Every row comes from one small tree of marks. Brackets hold a mark, then the marks that hang from it, in alphabetical order. Every link used is in the known rows. Which tree was each row made from?
(in the rows, 128 means zero)
Known rows:
{fugu domo pefo {rine sezur zibin}}: [119 125 161 126 135 134 169 149 130 127 121 132 113 121 115 129 117 143
 115 168 129 133 119 127 136 126 128 122 130 111 119 140 124 141 130 144
 136 134 105 108 123 117 123 126 115 152 135 140 118 143 105 113 135 131]
{domo {fugu {pefo zamem} {rine sezur}}}: [132 135 148 136 120 132 131 106 127 134 100 138  91 121 127 137 125 140
 123 159 130 134 112 128 150 131 122 126 127 119 117 140 121 128 125 145
 135 124 136 104 128 128 136 127 111 131 141 143 112 149  85 122 132 139]
{vizoka {firem {rine fugu}} sezur}: [122 112 142 117 138 138 140 119 117 139 149 126 176 146 144 111 135 102
 161 106 125 124 127 117 118  96 115 142 147 141 127  94 140 129 116 118
 141 125 130 132 123 131 122 133 148 139  87 132 135  92 124 112 121 127]
{retam {kele guvipuz}}: [134 114 101 125  85 131  87  32 134 138 130 106 184 124 169  90 136 117
 145  95 117 120 121 132 132  99 139 135 112 148 100  82 123 102 142 122
 140 135  18 145 140 186 137 119 157 135 159 114 135 101 155 191 115 130]
{domo {fugu {pefo zamem} rine}}: [135 128 143 139 109 121 122  95 129 134  83 135  90 126 125 129 119 144
 125 166 127 132 101 128 155 137 123 126 123 120 105 133 117 124 125 149
 137 126  99 101 131 135 141 128 116 141 149 142 110 138 109 137 129 144]
{zibin {rine firem {fugu domo}}}: [115 130 126 125 135 121 147 144 133 118 130 132 147 134 124 119 118 130
 125 135 132 138 124 133 130 106 113 135 123 133 143 141 131 115 132 129
 129 136 135 140 120 127 132 128 126 116 137 122 130 129 145 124 137 128]
{pefo {gosad {rine firem zibin}} {zamem katol}}: [145 161 118 142 126 136 104 167 140 137  98 137  93 126 104 174 134 139
 100 131 128 127 133 127 126 170 149 113 129 119 138 168 121 133 131 114
  94 116 162 125 133 105 126 124 112 113 119 123 129 150 171 134 123 128]
{gosad {pefo zamem} {rine fugu sezur}}: [134 144 120 130 131 124 105 145 134 123 115 132 108 123 114 158 131 118
 118 136 130 126 146 133 118 148 137 115 123 129 133 147 125 136 134 115
 108 123 203 131 132 115 127 126 117  83 147 134 126 154 106 130 129 121]
{guvipuz kele}: [140 119 106 127  90 124  72  53 141 139 130 108 181 132 158  95 134 123
 137  95 124 121 107 129 138 121 132 136 130 146  83  95 124 110 139 125
 137 129  23 138 139 157 133 123 142 119 158 126 134 115 160 177 116 136]
{zamem katol}: [142 124 115 135  89 119  87  77 135 131 126 118 169 142 138 111 136 126
 137 101 128 120 115 133 145 155 142 126 127 135  88 118 124 120 139 134
 121 119  58 116 139 147 130 124 132 130 159 113 110 127 175 164 109 135]
{domo {fugu {pefo zamem} {rine gosad}}}: [131 131 138 134 118 121 140 118 124 126  93 142  72 117 121 129 113 145
 120 166 128 134 109 129 147 153 120 130 112 118 127 141 119 126 120 153
 135 128 110 105 125 132 138 126 111 134 144 140 112 136 102 119 136 141]
{fugu pefo {rine {firem {vizoka retam}} sezur zibin}}: [115 121 171 123 174 156 157 193 114 119 151 123 103 125 126 133 131 130
 128 133 127 132 161 122 115  91 118 126 138 114 143 121 140 146 116 121
 140 127 169 124 116 118 122 142 128 151  82 135 141 116  76 108 140 122]
{sezur {rine firem {fugu domo pefo} gosad zibin}}: [110 127 140 114 161 127 196 180 118 128 141 142 115 114 102 130 117 137
 115 162 129 141 137 130 106 143 109 133 120 112 167 154 130 136 115 136
 140 144 157 127 110 105 126 128 108 146 107 127 137 131 116  77 148 122]
{gosad pefo rine}: [140 120 108 129 107 114 106 115 132 122 108 118 109 137 125 132 127 122
 126 132 125 118 123 130 131 141 137 110 125 131  98 121 126 129 137 126
 114 124 116 129 141 132 131 127 135 126 152 134 127 137 150 160 122 129]
{rine {fugu {pefo zamem}} sezur zibin}: [125 137 133 124 133 128 119 129 132 127 129 130 124 110 122 137 130 128
 119 137 130 130 135 133 121 141 131 131 131 124 143 140 121 133 129 126
 127 129 153 125 124 113 123 126 115  94 141 128 125 139 106 121 130 127]
{vizoka {firem rine} sezur}: [130 107 134 121 124 137 132  99 119 141 144 121 184 147 152 109 142 101
 160 102 123 120 117 112 125  97 120 139 149 140 115  88 140 128 119 121
 143 120 100 125 131 138 126 133 153 163  86 131 135  87 132 130 118 131]
{firem {rine fugu sezur} {vizoka retam}}: [113 121 152 123 160 143 126 147 118 122 167 125 128 142 138 111 135 107
 159  99 127 131 156 126 114  97 127 138 137 138 136  92 143 135 119 112
 139 125 155 145 119 134 122 142 137 138  88 124 141 105  80 113 122 112]
{pefo {gosad {rine sezur zibin}}}: [136 141 112 130 137 137 129 149 136 129 128 123  84 130 124 150 126 141
 113 123 129 125 126 126 127 128 145 117 138 126 126 138 126 135 131 119
 106 125 140 147 133 111 118 124 128 119 124 143 139 144 150 125 128 122]
{zibin rine}: [133 117 102 133 102 112  96  96 136 115 124 116 143 136 145 107 125 131
 133 113 126 124 103 129 139 100 130 130 134 142 109 116 127 115 137 136
 127 130  72 139 136 141 134 124 145 132 152 125 131 111 172 159 124 133]
{domo {fugu pefo rine}}: [131 115 144 132 111 123 141  96 123 131 101 127  81 133 130 115 115 146
 133 159 128 130  98 129 154 123 118 126 127 122  94 120 122 123 124 153
 141 131  79 111 128 137 137 128 124 149 149 145 114 135 120 136 130 144]
{zibin {rine {firem vizoka} fugu {gosad pefo} sezur}}: [117 131 123 123 166 135 147 212 116  99 169 132  85 116 120 141 124 119
 119 115 134 131 169 135 100 111 118 131 128 133 188 151 137 131 122 119
 124 134 240 151 114 108 124 130 131  95 111 115 139 130  92  94 145 112]
{sezur {rine fugu gosad zibin}}: [124 129 112 119 141 121 144 152 121 126 148 125 123 122 125 120 116 139
 131 116 124 133 134 130 108 128 124 136 125 133 147 133 131 138 122 130
 126 139 120 149 122 119 122 126 135 123 121 128 142 117 156 100 135 116]
{domo {fugu {pefo zamem}}}: [135 125 121 135 100 112 109  64 130 136  92 130 110 127 133 123 130 132
 130 146 129 129 105 129 152 152 124 130 125 126 110 122 115 110 128 141
 138 124  94 109 135 139 140 129 118 129 154 135 111 140 118 148 123 144]
{gosad {pefo {zamem katol}} {rine fugu zibin}}: [139 149 124 135 114 117  98 172 135 129  92 135  83 118  96 168 125 128
 111 140 124 124 152 134 117 185 145 107 132 120 133 162 118 141 135 119
  96 121 184 118 131 107 123 123 116  85 147 124 118 159 148 133 122 123]
{zibin {rine firem {fugu domo} {gosad pefo} sezur}}: [112 137 124 119 154 124 172 195 122 113 149 145 104 116 111 144 121 123
 110 138 136 137 156 134 113 127 112 129 112 124 182 165 133 126 126 126
 122 138 224 139 113 107 126 126 120  93 127 122 132 151  97  88 150 119]
{vizoka firem {retam {kele nuzeg}} {sezur {rine zibin}}}: [120 105 128 118 135 145 125  88 108 169 146 112 239 125 170 101 145 109
 168  89 106 124 154 106 102  56 116 139 145 140 128  69 139 125 122 102
 149 139 101 139 127 162 129 132 178 169  60 133 162  67 126 135 124 122]
{kele nuzeg}: [134 118 106 129  93 127  85  54 134 131 132 106 192 125 159  97 133 125
 143 103 123 122 103 130 138 109 140 140 113 144  92  98 124 112 139 129
 135 129  41 133 139 163 136 124 150 126 158 116 130 110 162 179 114 133]
{rine firem fugu gosad sezur zibin}: [119 144 119 107 160 145 158 175 122 118 172 123 110 116 131 132 127 129
 122  99 135 133 160 132 104 128 119 139 118 132 173 148 137 134 121 118
 118 131 169 156 114 117 115 129 130  83 117 124 142 136 125  96 143 116]
{katol zamem}: [139 123 106 133  91 119  74  58 142 129 126 119 179 142 142 116 131 134
 137  98 127 117 107 131 140 155 140 132 123 138  83 114 129 130 142 137
 132 121  51 120 144 148 129 131 131 119 167 109 120 125 163 170 111 135]
{zibin {rine sezur}}: [130 124 107 131 114 123 106 108 135 116 142 119 146 130 146 114 131 129
 131 105 129 126 114 129 133  93 130 130 137 141 120 122 130 120 136 132
 125 128 108 141 133 133 129 123 141 125 144 126 135 122 149 142 128 128]
{vizoka retam {sezur {rine firem}}}: [124 115 128 122 145 131 136 114 114 153 149 124 202 147 149 117 148 115
 151  93 128 128 133 114 121  83 109 133 130 130 125  97 146 133 116 116
 142 125 143 136 130 137 130 141 149 158  75 127 148  97 133 117 129 130]
{fugu domo {pefo gosad} {rine zibin}}: [125 125 156 138 133 124 158 145 133 134  98 141  92 127 105 137 108 151
 108 182 128 133  98 128 149 136 135 122 123 107 115 143 116 134 129 144
 133 135  92 109 127 109 130 125 113 159 135 141 114 137 127 119 130 139]
{sezur rine}: [137 117 110 132 111 118 106  77 128 133 129 116 174 141 142 107 131 129
 141 111 124 126 106 126 132 113 131 128 131 138  97 110 130 129 132 133
 134 130  67 132 140 142 134 126 139 159 134 125 134 110 164 145 120 128]
{pefo gosad}: [140 124 105 138 112 119  96  76 135 134 123 121 145 143 139 120 128 132
 130 113 130 123 101 130 150 129 142 129 120 135 102 115 122 117 135 127
 125 125  70 136 141 137 133 126 135 129 150 128 122 122 159 155 116 136]

Which tree is each row?
[110 105 157 123 167 127 155 164 107 139 151 131 143 131 125 120 133 125
 151 127 124 130 146 120 108  94 113 135 153 118 145  94 138 144 110 121
 152 136 177 129 116 113 119 142 139 161  69 132 142  96  98  88 129 121] | {firem {vizoka retam {sezur {rine {fugu pefo} zibin}}}}
[121 128 140 133 119 110 123  94 137 127 103 142 162 125 113 122 124 125
 123 166 131 133 114 136 142 161 127 132 116 121 120 133 117 118 134 135
 138 131 109 106 127 131 135 127 102 122 160 124 105 136 108 136 123 138] | {rine {fugu domo {pefo zamem}}}
[117 136 136 118 140 129 154 136 132 128 144 125 143 129 125 125 121 131
 127 125 132 134 142 131 127 131 128 133 128 127 139 135 127 130 133 124
 125 133 128 138 121 125 116 129 124 102 139 133 123 148 124 110 130 122] | {rine {fugu domo} sezur zibin}
[111 124 159 122 149 131 159 167 127 120 138 128 105 134 115 118 115 122
 139 138 124 135 138 128 118 127 132 138 140 130 148 118 129 134 125 126
 140 134 115 139 119 125 121 135 131 146 104 121 127 119 120 111 122 113] | {firem {rine {fugu domo} zibin} vizoka}
[108 112 162 129 164 124 157 141 112 141 149 137 201 150 127 113 130 118
 160 122 128 135 146 120 124 100 114 137 139 125 135  94 141 135 118 119
 152 134 159 127 120 135 122 144 136 162  76 130 130 102  96  91 124 120] | {firem {vizoka retam {sezur {rine {fugu domo}}}}}
[126 110 144 126 129 134 127 119 124 130 150 122 144 145 145 110 136 110
 155 104 126 120 115 120 125 103 131 140 147 138 126  85 137 132 123 127
 147 121 105 136 133 141 125 137 151 168  88 113 129  90 128 133 111 124] | {firem rine {vizoka sezur}}
[127 102 129 126 140 128 128  94 109 152 146 121 237 154 154 109 147 108
 167  95 122 124 138 108 124  80 111 133 146 135 108  82 145 132 116 113
 146 126 124 122 130 141 127 138 155 168  71 145 145  82 125 117 124 130] | {vizoka firem retam {sezur rine}}
[135 119 117 138 111 115 128  71 126 141 103 131  81 135 130 124 126 142
 128 147 132 128  93 131 160 142 127 128 125 122 106 121 116 107 125 141
 136 130  96 122 133 126 137 127 120 136 148 141 116 142 129 135 123 145] | {domo {fugu {pefo gosad}}}
[129 139 117 136 150 131 120 191 123 104 144 137 100 112 123 154 133 117
 111 118 131 129 161 128 107 125 128 127 125 130 189 157 132 130 126 119
 122 125 230 135 126 114 132 130 129 108 109 113 136 130  91 114 141 116] | {zibin {rine {firem vizoka} {gosad {pefo zamem}} sezur}}
[123 129 144 120 138 136 181 160 117 124 128 133  37 111 123 132 112 152
 118 153 130 134 129 126 133 134 116 128 126 115 142 144 125 137 117 150
 132 134 136 122 116 116 122 126 121 131 126 150 125 148  98  90 145 130] | {domo {fugu pefo {rine gosad sezur zibin}}}
[118 144 149 116 159 148 190 194 125 121 147 133 110 120 119 138 116 140
 110 136 132 138 148 124 120 127 121 130 113 118 162 158 135 144 123 133
 125 131 142 130 116 120 120 128 121 128 110 133 131 143 112  90 147 122] | {fugu domo {rine firem gosad sezur zibin}}
[131 130 130 125 131 139 135 134 127 117 147 127 128 128 138 118 120 136
 127 118 131 128 125 129 132 122 131 131 114 132 121 131 134 137 128 139
 125 127 102 130 128 136 125 123 130 129 136 132 125 124 122 120 132 126] | {fugu {rine gosad sezur}}
[140 131 126 142  87 112  99  72 130 141  88 136 114 126 122 131 135 134
 128 143 129 127 110 132 155 181 131 125 129 121 104 136 113 113 130 143
 129 119 102  93 134 135 138 125 109 127 158 123  99 150 130 147 115 145] | {domo {fugu {pefo {zamem katol}}}}
[118 133 144 128 135 123 138 117 134 129 111 142 159 125 111 131 129 122
 117 163 134 136 125 134 133 154 118 132 114 119 138 145 123 118 129 128
 137 129 139 110 122 126 136 130 100 119 143 120 114 138 104 128 131 137] | {rine firem {fugu domo {pefo zamem}}}
[111 121 135 125 136 118 157 145 132 116 124 139 128 125 114 119 120 131
 117 162 132 137 115 135 130 114 110 132 126 122 140 142 127 114 127 136
 137 139 141 123 116 118 135 127 113 131 141 124 126 130 126 119 140 134] | {zibin {rine firem {fugu domo pefo}}}
[141 148 114 132 115 122 106 156 128 130 126 137 104 109 114 161 135 123
 110 112 129 122 160 130 118 190 145 119 119 120 156 162 120 141 133 125
 106 119 174 114 132 112 121 122 122  88 137 112 115 156 123 120 126 122] | {rine {gosad {pefo {zamem katol}}} sezur zibin}
[133 136 115 121 127 135 129 142 135 120 134 113 106 128 132 134 129 134
 123 115 127 124 135 126 120 125 137 119 141 132 120 128 131 136 134 122
 112 124 120 143 132 126 117 125 135 120 130 141 140 139 153 135 129 120] | {gosad {rine sezur zibin}}
[133 149 115 125 153 148 145 171 133 129 136 124  82 128 122 158 132 138
 108 120 132 128 136 124 118 121 136 118 134 124 145 151 131 135 127 112
 106 124 171 151 128 106 119 127 126 116 108 139 148 146 146 117 136 121] | {pefo {gosad {rine firem sezur zibin}}}
[148 147 121 141 103 123  87 133 137 130 104 135 121 124 111 164 141 119
 114 128 128 119 144 131 128 180 148 105 129 123 114 154 122 137 140 121
 101 112 179 106 141 119 128 121 113 107 147 120 115 160 128 146 118 125] | {gosad {pefo {zamem katol}} {rine sezur}}
[118 115 152 122 141 135 135 138 122 128 156 127 136 142 137 111 131 110
 158 106 127 125 124 125 119 102 126 144 146 139 137  93 138 133 119 123
 144 125 133 143 124 133 121 137 146 146  90 113 130  95 118 116 114 120] | {firem {rine fugu} {vizoka sezur}}
[130 132 118 120 135 128 129 157 127 122 124 123  99 133 115 143 125 119
 121 133 130 126 143 134 115 135 123 114 120 130 128 139 132 131 128 116
 111 128 179 141 129 120 130 131 126  95 138 131 136 144 136 136 133 125] | {gosad pefo {rine firem fugu}}
[141 133 116 145 116 119  98 105 141 127  87 140 102 126 112 148 129 135
 108 165 128 123  97 130 143 156 144 118 125 119 108 136 115 123 132 130
 119 122 122 113 139 115 136 122 105 139 145 136 123 132 133 149 121 139] | {fugu {pefo {gosad rine} zamem}}
[131 114  99 125  75 140  74  19 134 142 134 100 212 106 181  84 139 117
 148  94 112 119 116 132 128  86 143 145 103 153  96  74 119  96 143 119
 144 139   4 142 139 199 141 115 166 131 161 106 141  95 154 206 113 128] | {retam {kele guvipuz nuzeg}}
[106 130 134 118 156 130 183 179 126 107 153 149 109 110 112 127 122 131
 110 155 137 139 137 135 118 125 107 136 119 120 172 158 132 121 122 137
 134 139 190 128 106 107 127 124 106 118 127 123 132 138  93  85 151 126] | {zibin {rine firem {fugu domo pefo} gosad sezur}}
[129 137 137 121 133 140 158 149 122 135 115 117  72 133 133 132 115 147
 126 129 128 136 129 123 135 108 116 129 128 126 131 140 130 130 120 135
 126 129 111 138 124 132 129 133 139 123 121 144 132 142 144 121 139 132] | {domo {fugu {rine firem zibin}}}
[120 139 147 121 152 146 178 163 127 120 148 136 136 129 124 129 119 134
 116 136 135 136 138 127 130 126 120 131 105 122 144 150 137 135 125 136
 131 129 132 124 119 132 126 127 117 137 119 129 124 137 104 102 143 126] | {fugu domo {rine firem gosad sezur}}
[113 138 128 113 149 128 171 160 128 120 156 133 126 120 120 126 117 133
 122 124 134 135 151 132 120 148 126 137 119 126 159 142 129 132 128 128
 124 137 139 141 115 123 113 127 122  96 133 133 125 146 116  92 137 119] | {rine {fugu domo} gosad sezur zibin}
[126 118 125 124 121 121 125 119 133 116 118 127 110 129 118 118 121 131
 127 153 128 126 113 136 129 139 127 122 131 127 100 120 125 125 128 133
 125 131 112 126 127 126 128 125 114 125 154 137 127 129 138 140 126 133] | {gosad {rine {fugu pefo}}}
[149 139 115 144  93 113  76 122 138 130  86 134 120 128 109 156 136 121
 117 135 125 118 132 131 134 185 148 106 125 124 105 146 118 132 139 125
 102 114 144 105 143 125 133 122 116 117 155 120 110 150 150 161 114 131] | {gosad {pefo {zamem katol}} rine}
[145 151 131 152 134 140  93 160 137 125 107 139 113 136 107 164 137 129
 112 128 129 126 135 130 132 167 151 116 135 123 133 155 125 126 130 113
 108 113 167 119 135 118 130 127 107 135 113 113 120 138 143 141 116 125] | {pefo {gosad {rine {firem vizoka}}} {zamem katol}}
[137 121 116 137 117 121 116 106 137 125 105 132  92 133 117 132 126 138
 116 157 129 122  94 131 143 144 138 117 128 121  95 124 121 121 131 133
 122 127 100 122 136 119 132 122 114 149 145 139 127 129 146 147 122 139] | {fugu {pefo {gosad rine}}}
[149 133 115 144  87 108  67  91 135 136  99 130 153 129 121 143 139 117
 124 119 127 118 128 133 140 179 146 116 119 127 107 139 117 126 141 127
 114 115 118 103 145 133 136 124 124 110 162 109 104 142 146 165 110 135] | {gosad {pefo {zamem katol}}}
[132 143 104 130 135 124 120 168 127 114 134 138 105 108 126 154 135 119
 106 119 132 129 149 129 112 127 124 126 114 130 178 162 130 128 128 123
 115 125 214 136 128 112 135 125 127  95 126 116 137 137 107 118 144 122] | {zibin {rine firem {gosad {pefo zamem}} sezur}}
[129 131 110 125 129 134 122 130 132 117 149 119 144 130 146 122 136 126
 124 101 132 129 127 128 125  87 121 131 134 139 138 134 136 119 131 125
 124 127 139 145 128 129 130 126 139 122 128 122 142 124 145 135 136 126] | {zibin {rine firem sezur}}
[129 114 135 128 141 128 136 141 118 136 148 117 159 137 139 122 132 129
 146 103 123 125 129 117 114  99 128 134 157 131 137 104 135 141 122 125
 142 130 124 139 132 127 119 135 155 167  85 124 138  98 148 114 121 118] | {firem {vizoka {sezur {rine zibin}}}}
[122 130 131 116 140 134 148 161 130 118 135 126  79 116 115 136 124 136
 118 146 129 128 135 133 114 133 129 121 142 121 128 136 127 137 127 127
 118 131 156 135 120 107 116 125 116 110 135 142 137 144 123 114 135 123] | {gosad {rine {fugu pefo} sezur zibin}}
